Known rows, with every way that one mark hangs from another
{bevun {diset pevef} kudetim {zasasaz {neleg digo}}}: [ 3.14 -0.84  3.58  0.56  1.40 -0.14 -0.97  1.59 -0.42  2.71  0.88 -0.82
  1.25 -0.08 -2.89 -4.12 -1.05]
{digo {bevun {diset pevef} kudetim {zasasaz neleg}}}: [ 1.01  0.22 -0.63 -1.27 -2.06 -1.95 -0.36  1.91  1.12 -0.21  0.27  1.16
  1.33  0.01 -0.34  0.06 -0.61]
{diset {bevun {zasasaz neleg}} pevef}: [ 1.77  0.12 -1.39 -4.40 -0.29  0.07  1.36 -2.41 -4.16 -2.67 -3.17  0.35
  2.46  1.54  2.90  0.38 -0.69]
{bevun diset {kudetim {neleg digo}} zasasaz}: [ 0.53 -0.80  3.00  2.35  1.60  1.29 -1.26 -1.35  1.57  2.68  0.72 -2.39
 -0.96 -0.11 -3.45 -5.34 -1.90]
{pevef {diset {bevun kudetim}}}: [ 1.90  2.27 -5.61  1.58  1.06  1.72  1.07 -1.81 -1.25 -2.20  2.75  3.75
 -4.28 -1.63  2.01  4.23  1.34]
{neleg {digo {bevun {diset pevef} kudetim}}}: [-0.82  1.22  0.07  0.21 -1.63  1.73  0.28  4.07  2.49  1.65  2.08  0.35
 -1.91  1.67 -0.78  1.97  1.28]
{neleg {digo {bevun diset kudetim zasasaz}}}: [-1.43  0.99  0.98  0.81 -1.05 -0.33 -1.07  2.34  1.36  1.54  1.75 -0.49
 -0.30  2.12 -0.97  0.45 -0.30]
{digo {bevun diset kudetim {zasasaz neleg}}}: [ 0.35  0.59 -0.37  0.44 -2.11 -2.87 -1.38  1.25  0.26 -0.10  1.14  1.39
  1.74 -0.19 -0.56  0.39 -1.37]
{neleg {digo {bevun diset kudetim}}}: [-1.34  1.52  0.22  1.72 -1.77  0.83 -0.48  3.55  1.87  1.63  2.63  0.48
 -1.62  1.58 -0.95  2.16  0.70]
{digo bevun}: [-0.62  1.24 -4.45 -1.19 -3.78 -0.59  0.75  0.80  1.62 -3.12 -2.37  1.15
  0.11  0.54  1.59  5.28  1.41]
{digo {bevun {diset pevef}}}: [ 0.80  1.39 -3.69 -1.37 -3.40  0.95  2.32  2.76  2.42 -0.75 -0.41  1.24
  2.25  1.04  0.06  4.21  1.33]
{bevun {zasasaz {neleg digo}}}: [ 0.19 -1.60  2.44 -1.23  0.10 -1.76 -0.88 -1.04 -2.48 -0.82 -3.19 -2.68
  2.83  0.28  0.52 -0.44 -0.78]
{neleg {digo {bevun kudetim}}}: [-1.83  1.18 -0.43  0.38 -1.94  0.54 -0.93  2.53  1.78 -0.29  0.46  0.18
 -3.55  1.21  0.38  2.87  1.50]
{pevef diset}: [ 2.38  0.54 -5.57  0.86  0.45  1.62  2.16 -0.78  1.14 -2.20 -0.29  1.01
 -1.55 -2.52  0.95  5.35  2.58]
{neleg {digo {bevun {diset pevef} kudetim zasasaz}}}: [-0.71  0.67  1.00 -0.54 -1.01  0.50 -0.25  2.85  2.14  1.53  1.18 -0.71
 -0.61  2.50 -0.69  0.08  0.33]
{zasasaz {bevun diset kudetim} neleg}: [-0.92 -1.19  2.10  3.89  1.90 -2.46 -1.11  1.50 -1.96  2.01  1.28  2.48
  1.60 -3.12 -0.22 -1.81 -0.88]
{kudetim neleg}: [-0.34 -1.40 -1.87 -0.54 -1.22  2.44  1.29 -3.00  1.50 -2.11 -4.67 -2.31
 -1.61 -1.69  0.08  0.66  0.81]
{kudetim {bevun {diset pevef} zasasaz} neleg}: [-0.46 -1.54  0.35 -2.59  2.93  0.70  1.81 -5.05  1.70 -0.88 -0.44 -3.02
  1.26 -0.03 -0.16 -3.05  0.52]
{bevun kudetim {zasasaz neleg}}: [ 3.14 -0.73  0.52  1.12  0.55 -2.34 -2.64 -1.90 -1.28 -1.71 -2.87  0.20
 -0.78 -1.94 -1.01 -2.34 -1.03]
{diset {bevun kudetim zasasaz}}: [ 2.27  2.24 -2.31  0.65  0.50 -0.32 -1.29 -3.52 -3.04 -2.54 -0.91  2.31
 -1.41  1.28  0.92 -0.96 -1.60]

Rows
[-4.74 -2.39  3.71  0.53  1.50 -2.08 -0.54  1.40 -2.97  1.15 -1.08 -0.60
  1.60 -1.22  2.42  0.50  0.18]
{zasasaz bevun {neleg digo}}
[-3.61 -1.45  3.59 -1.08  3.40  0.49  0.44 -4.06  0.77  0.93  1.97 -4.25
  0.73  1.04 -0.22 -3.09 -0.04]
{kudetim {bevun diset zasasaz} {neleg digo}}
[ 1.35  0.54  0.71 -2.90  0.65  0.48 -0.30 -1.31 -3.45 -0.92 -0.81  0.84
 -1.49  1.57  1.77 -1.79 -0.78]
{diset {bevun kudetim {zasasaz {neleg digo}}} pevef}
[-1.06  1.37 -0.77  0.62  0.05  2.56 -0.58 -2.44 -1.85 -1.11  0.51  0.97
 -4.62  0.54  1.08 -0.25 -0.64]
{diset {bevun {kudetim {neleg digo}}}}
[-1.03 -0.37  2.02 -0.79 -1.90 -0.15 -0.19  3.87 -0.45  1.30  1.25  0.01
 -0.04 -0.13 -0.03  1.99  0.71]
{zasasaz {neleg {digo {bevun {diset pevef} kudetim}}}}
[ 2.08 -0.26  3.92  2.74  1.30 -1.28 -2.29  0.96 -1.50  2.74  1.99 -0.58
  1.76 -0.40 -3.14 -3.82 -1.94]
{bevun diset kudetim {zasasaz {neleg digo}}}
[-0.16 -1.51  1.82  2.10  2.04 -1.40 -0.04  2.06 -1.13  2.16  0.47  2.25
  1.23 -2.78 -0.17 -2.15 -0.25]
{zasasaz {bevun {diset pevef} kudetim} neleg}
[-0.22 -0.15 -1.49 -1.58 -1.90  0.24  0.45 -0.04  3.59 -0.24 -0.75 -0.31
 -0.79  0.43 -0.47 -1.27 -0.35]
{digo {bevun {diset pevef} {kudetim neleg} zasasaz}}
[-0.03  0.76 -1.61  0.26  1.90 -0.13 -0.10 -1.88 -2.93 -0.91  3.30  1.68
 -2.74 -0.89  2.51  2.21 -0.03]
{pevef {diset {bevun kudetim {zasasaz {neleg digo}}}}}
[-4.35 -1.09  0.77 -1.13 -2.08  2.31  1.41  0.39  2.18  0.85 -0.41 -2.90
 -0.93  0.59  0.35  1.50  0.39]
{kudetim {neleg {digo {bevun diset}}}}
[ 3.53 -1.22  0.97 -1.46  0.21 -0.62  1.37  0.14 -1.38  0.69 -2.05 -1.56
  6.19 -0.12 -1.53 -1.53 -1.04]
{bevun {diset pevef} {zasasaz neleg}}
[ 0.15  0.82 -1.16 -2.35  0.11  3.94  0.99 -1.54 -0.58 -0.82 -0.81  0.73
 -5.22  1.06  1.45 -0.62  0.53]
{diset {bevun {kudetim {neleg digo}}} pevef}
[ 2.51  1.18 -2.14 -0.15  2.18  0.93  1.76 -1.19  1.02 -1.07  1.42  0.72
  1.55 -0.08 -0.75  1.21  2.34]
{kudetim {bevun {diset pevef}}}
[-1.63 -0.23 -2.08 -1.25 -2.13 -1.29 -1.04 -1.84  2.83 -2.46 -2.75 -0.40
 -2.82 -0.05  1.09 -0.10 -0.35]
{digo {bevun {kudetim neleg} zasasaz}}
[-1.60  0.56 -3.05 -0.20 -3.07  0.31 -0.47 -0.27  3.23 -2.49 -1.86  1.00
 -4.53 -1.05  0.80  2.10  0.91]
{digo {bevun {kudetim neleg}}}
[ 0.85 -1.14  3.59  0.59  0.50 -1.33 -0.10  0.56 -2.59  2.19  0.41 -2.41
  6.09  0.58 -1.75 -1.47 -1.75]
{bevun diset {zasasaz {neleg digo}}}
[-0.09 -0.54 -1.16  1.19  1.79  0.49  2.09  1.25  0.68  1.28 -1.43  1.21
  3.26 -0.49  0.14 -0.25  0.81]
{zasasaz {bevun {diset pevef}}}
[ 1.69  0.87 -0.70  0.55  3.01 -1.57  0.24 -3.39 -0.24 -1.28  1.18 -0.34
  3.57  0.59 -0.80 -0.80  0.33]
{kudetim {bevun diset zasasaz}}
[-3.08 -1.50  4.90  3.76  2.45 -1.77 -1.56  2.90 -2.14  4.02  3.02  0.94
  0.90 -1.78 -0.28 -2.20 -0.83]
{zasasaz {bevun diset kudetim} {neleg digo}}
